Each row comes from the steps of one path. Every step used is in the known rows, and no mark comes twice. Write the path behind each row, first mark first.
Known rows:
lali -> rulim -> dulafa -> sumal -> vado: [ 1.56  1.81 -3.44 -2.20  1.14 -3.48 -4.08  4.98 -0.30 -2.12 -1.73  2.44
 -0.96 -0.50  3.51  3.85  0.73 -3.56 -3.11 -3.49 -1.93 -3.71  7.48]
vado -> sumal -> sala -> rulim: [ 0.43 -1.35 -0.71  1.05  0.48  1.43  0.55  3.19 -3.02  5.30 -0.35 -0.53
  3.77  3.07 -0.33  2.91 -1.54 -1.20 -0.18 -0.04 -0.82  0.67  1.23]
sumal -> vado -> rulim -> dulafa: [-2.92 -2.00 -7.21  1.07  1.79 -4.04  1.74  2.70 -0.45 -0.48 -1.28  1.29
 -1.98  4.26  0.85  5.02  0.15 -2.80  0.82  0.39  0.07 -1.14  0.42]
sala -> rulim -> vado -> sumal -> rilof: [ 2.29 -1.85 -0.53  1.60  3.61  0.31 -0.50  3.94 -1.93  3.01 -2.68  0.65
  0.55  4.24  0.69  3.22 -2.44 -1.17  3.67  1.78 -1.57 -1.86 -2.56]
dulafa -> sumal: [ 0.85  1.28  0.46  0.23  0.37 -0.37 -1.75  0.01  0.31 -0.09  0.52  1.32
 -0.71 -1.32  2.20 -3.27  0.50 -1.10 -1.66  0.31 -1.05 -0.65  2.18]
dulafa -> sumal -> sala -> rulim -> vado: [-2.69 -0.90 -2.11  0.55  4.46  2.08 -3.36 -1.56 -4.17 -0.02  1.67 -0.74
  2.80 -0.61  0.67  1.94 -3.33 -1.32 -0.84 -3.82 -3.27 -1.16  2.07]
lali -> rulim: [ 3.62  1.76  0.20 -3.76  0.76  0.30 -1.65  2.60 -0.22 -0.51 -1.32 -0.48
  0.03 -2.19  0.06  2.97 -1.17 -0.01 -1.36 -1.68 -0.99  1.55  2.70]
sumal -> rilof: [ 1.43  0.77 -0.04 -0.89 -3.56 -0.56 -1.10  1.33 -1.66  0.68 -3.10  0.60
 -0.99  1.44  2.02  1.25 -1.77  1.08 -0.82 -0.67  0.04  1.24 -2.19]
sala -> sumal: [ 0.95  1.56  0.17  1.21  1.27  1.81 -1.63  0.78  1.92  2.14  3.64 -0.75
 -0.50 -0.95  1.85 -3.31  1.17 -0.88  0.46  2.83  2.53 -2.41  1.43]
rulim -> lali: [ 0.35 -1.24 -0.10  2.40 -2.72  2.42  0.88  0.94  0.34 -1.57  2.72 -0.87
  0.16 -0.18 -0.08  0.49  1.42 -0.01  1.32 -1.43 -2.20 -1.84  2.11]
dulafa -> rulim -> vado -> sumal -> sala: [ 2.51 -3.52 -3.11 -0.06  2.51  2.18 -0.71 -4.90 -1.97  2.65  0.22 -4.50
  2.47  4.52  4.39  3.36 -3.29 -3.51  3.77 -3.52 -1.14 -1.59  1.99]
rulim -> rilof: [ 0.25 -0.58 -2.57  1.77  0.64  1.18 -2.58  2.29  2.36 -1.91 -0.71 -2.17
  0.08  1.79 -0.54  1.69  1.87 -0.96  0.06 -2.54  1.39 -1.02  0.29]
sala -> rulim -> vado: [-2.76 -1.59 -1.56  0.37  5.38  1.62 -0.74  0.58 -0.87 -0.35  1.32 -0.61
  1.78  0.63 -2.98  2.52 -1.22  0.15  1.64 -0.98 -2.05 -2.84 -1.81]
sala -> rulim -> vado -> sumal: [ 1.20 -2.56 -0.51  3.07  6.42  0.42  0.38  2.42 -0.18  2.86  0.33  0.25
  1.85  3.25 -1.97  2.79 -0.87 -2.23  3.94  1.94 -1.69 -2.73 -0.75]
vado -> sumal -> sala -> rulim -> rilof: [ 0.73 -2.49 -3.51  2.08  1.45  3.33 -1.88  5.29 -0.27  3.45 -0.85 -2.90
  3.95  5.38 -0.57  4.56  0.19 -1.96 -0.51 -2.39  0.42  0.55  1.48]
lali -> rulim -> dulafa -> sumal -> rilof: [ 5.34  3.10 -3.40 -2.36 -2.45 -1.13 -4.33  6.62 -0.20 -2.41 -2.18  1.76
 -1.34 -0.87  3.16  2.76  0.05 -2.52 -3.25 -1.83 -3.23 -0.48  2.78]
sumal -> vado -> rulim -> lali: [-1.70 -2.21 -3.67  1.18 -1.45 -1.58  2.13  1.68 -0.94  0.64 -1.08  0.21
 -2.19  2.37  1.29  3.99 -1.28 -0.23  1.98 -1.05 -1.16 -0.98  2.82]
lali -> rulim -> dulafa: [ 2.84  1.30 -3.97 -2.05  0.33 -0.70 -1.42  4.44  1.02 -2.72  0.75 -0.89
  0.24 -0.56 -0.82  4.70  1.68 -2.42 -0.79 -2.25 -1.46 -1.10  2.67]
vado -> rulim -> dulafa -> sumal -> sala: [ 0.08 -1.11 -7.52  2.53  0.20 -1.57 -0.66  0.38 -1.70 -1.19  2.92 -0.57
  0.04  1.89  1.32  3.04  0.18 -4.07 -0.78 -1.27 -2.82  1.48  2.16]
rilof -> rulim -> vado -> sumal -> sala: [ 4.06 -0.54 -4.20  0.60  8.38 -0.88  1.08 -2.37 -1.75 -1.94 -0.98 -3.67
 -0.11  3.82  0.47  1.99 -5.26 -3.33  6.05 -3.13 -0.72  2.71  1.53]
rilof -> rulim -> lali: [ 2.75  1.63 -2.55 -0.14  1.17  3.18  1.61  1.81  1.34 -5.10  1.20 -2.81
 -1.67  0.29 -0.95 -0.34 -1.54 -0.03  3.50 -3.58 -1.76  0.73  2.35]
vado -> rulim -> dulafa -> sumal: [ 1.48 -0.46 -6.52  2.73  1.20 -1.67  0.19  2.62  0.97 -2.09  2.89  1.75
 -2.56  0.50  0.38  0.47  2.01 -3.58 -0.12  1.61 -2.40  0.27  1.22]

Which path is each row?
[ 2.18 -2.55 -0.80  3.03  5.83 -1.54  0.15 -1.00  0.64  1.05  0.02  0.21
 -0.50  2.99  0.22  0.37 -0.92 -3.07  5.25  2.63 -0.28 -1.40  0.07]
rulim -> vado -> sumal
[ 1.32  1.21 -3.63 -1.19  8.85 -0.10  0.84 -2.06 -0.21 -5.77  0.18 -2.34
 -2.57  0.91 -1.51  0.10 -4.42 -1.03  5.14 -2.80 -1.33  1.17 -0.55]
rilof -> rulim -> vado
[-3.91 -1.97 -2.58 -0.22  3.85  2.26 -1.92 -1.58 -3.81  0.47  1.22 -2.72
  3.11  1.80 -2.39  4.79 -3.58 -0.18  0.92 -3.98 -2.32 -1.49 -0.27]
sumal -> sala -> rulim -> vado
[-1.53 -0.36 -1.05  1.13 -3.33  5.03 -2.08  2.42 -2.67  1.10  3.43 -0.48
  3.59 -0.97  0.54  1.16 -0.50 -0.46 -2.33 -4.77 -4.25 -1.37  4.63]
dulafa -> sumal -> sala -> rulim -> lali
[ 1.91 -1.58 -1.04 -0.38 -4.57  6.31  0.70 -1.10  0.87 -0.51  2.83 -3.09
  1.04  0.36  2.28  0.95 -0.06 -0.43  0.74 -4.52 -2.23 -3.17  2.34]
dulafa -> rulim -> lali
[-1.60  0.57 -0.51 -0.34  0.79 -1.30 -2.60  1.40  0.42  2.61  0.20  0.40
 -0.81  1.22  4.61 -1.22 -0.43 -0.79 -0.17  1.33  3.69 -4.40  3.26]
sala -> sumal -> vado
[-2.99 -0.63 -1.20 -1.00 -1.14  2.84 -0.94  1.36 -3.19  2.70  0.38 -1.25
  4.51  0.72 -1.52  4.14 -2.13  1.22 -2.52 -3.33 -1.05  0.97  0.59]
sumal -> sala -> rulim
[-0.28 -1.54 -2.58  1.90 -1.10 -1.62  0.18  1.77 -1.44  0.61 -0.42  2.28
 -2.61  0.98  3.75  0.71 -0.63 -1.80  0.51 -1.18 -2.32 -1.58  5.06]
dulafa -> sumal -> vado -> rulim -> lali
[ 2.66  0.70 -6.46  2.06 -2.08 -1.87 -0.57  3.63 -0.13 -1.42 -0.01  2.52
 -3.69  2.13  2.45  1.81 -0.43 -2.91 -0.98  1.75 -2.28  1.03 -1.04]
vado -> rulim -> dulafa -> sumal -> rilof
[ 3.15  1.77 -3.61 -2.17  5.06 -0.49 -0.27 -1.09 -1.31 -4.82 -3.30 -2.03
 -3.46  2.35  0.85  1.96 -5.96  0.48  4.19 -3.20 -1.46  1.65 -2.40]
sumal -> rilof -> rulim -> vado
[ 1.60  2.25 -6.86 -0.41  2.86  0.04 -1.15  0.48 -0.95 -6.11  1.64 -1.71
 -0.15  0.55  1.33  0.83 -1.36 -3.55 -0.40 -4.90 -2.27  1.87  3.93]
rilof -> rulim -> dulafa -> sumal -> sala
[-2.79 -1.59 -3.77  0.57 -0.20  4.18 -3.30  3.42 -1.80  0.25 -0.62 -3.88
  3.83  2.76 -1.72  5.61 -0.07 -0.07 -2.52 -5.75 -0.17 -0.03  1.06]
sumal -> sala -> rulim -> rilof
[-3.49  0.41 -3.91  1.13  1.13 -1.34 -1.96  5.46 -0.92 -0.86 -0.23  3.62
  1.31  1.82  1.39  2.69  1.48 -2.30 -3.26 -1.73 -2.06 -5.06  3.52]
sala -> rulim -> dulafa -> sumal -> vado
[ 4.26  2.15 -3.34 -1.45  1.12 -0.67 -3.44  4.33  1.55 -3.73  1.47  1.09
 -0.60 -2.17  1.48  1.66  2.19 -3.42 -2.48 -1.61 -2.83 -1.79  4.85]
lali -> rulim -> dulafa -> sumal
[ 2.52  2.53  0.54 -0.06 -2.51  1.25 -2.85  2.47  0.03  2.85  0.99  0.28
 -1.83  0.75  3.78 -1.56 -0.66 -0.20 -0.61  2.86  2.10 -1.15 -0.79]
sala -> sumal -> rilof
[ 1.67  1.40 -6.93 -0.23  4.09  0.76  1.63  2.82  2.26 -6.72  0.82 -2.10
 -1.81  1.80 -2.24  1.03  0.37 -2.20  2.20 -1.72 -0.86  0.28 -0.19]
rilof -> rulim -> dulafa
[ 2.29  1.62 -3.49  1.84 -3.10 -1.30 -2.66  3.77 -0.59 -2.27 -1.00  2.09
 -1.19  1.54  3.20 -0.01  1.29 -2.87 -2.09 -0.49 -2.26 -1.52  0.24]
rulim -> dulafa -> sumal -> rilof
[ 4.56 -1.07 -1.97 -1.43  5.07 -1.44 -1.67 -0.40 -2.80  1.33 -1.15 -2.30
  1.93  1.20  1.26  5.65 -3.97 -3.31  2.70 -2.20 -0.93  1.20  4.04]
lali -> rulim -> vado -> sumal -> sala
[ 1.41 -1.90 -3.22 -0.96 -1.51  5.20 -2.30 -0.49  2.19 -0.78 -0.35 -4.43
  0.95  2.94  2.99  1.92  0.65 -1.16 -0.91 -5.38  1.05 -2.07  1.27]
dulafa -> rulim -> rilof
[-1.21  0.80 -5.15  2.42 -0.75 -0.13 -2.12 -0.08 -1.60 -2.59  2.26 -0.25
  1.97  0.46  1.42  1.43  0.90 -3.42 -2.38 -3.10 -2.13 -0.68  3.78]
rulim -> dulafa -> sumal -> sala
[ 2.87  0.01 -1.19 -3.13  5.25  0.06 -2.40 -0.47 -1.00 -2.38 -0.47 -1.19
 -0.69 -1.55 -0.09  4.00 -2.57 -1.03  1.71 -2.80 -1.58 -1.13  2.21]
lali -> rulim -> vado
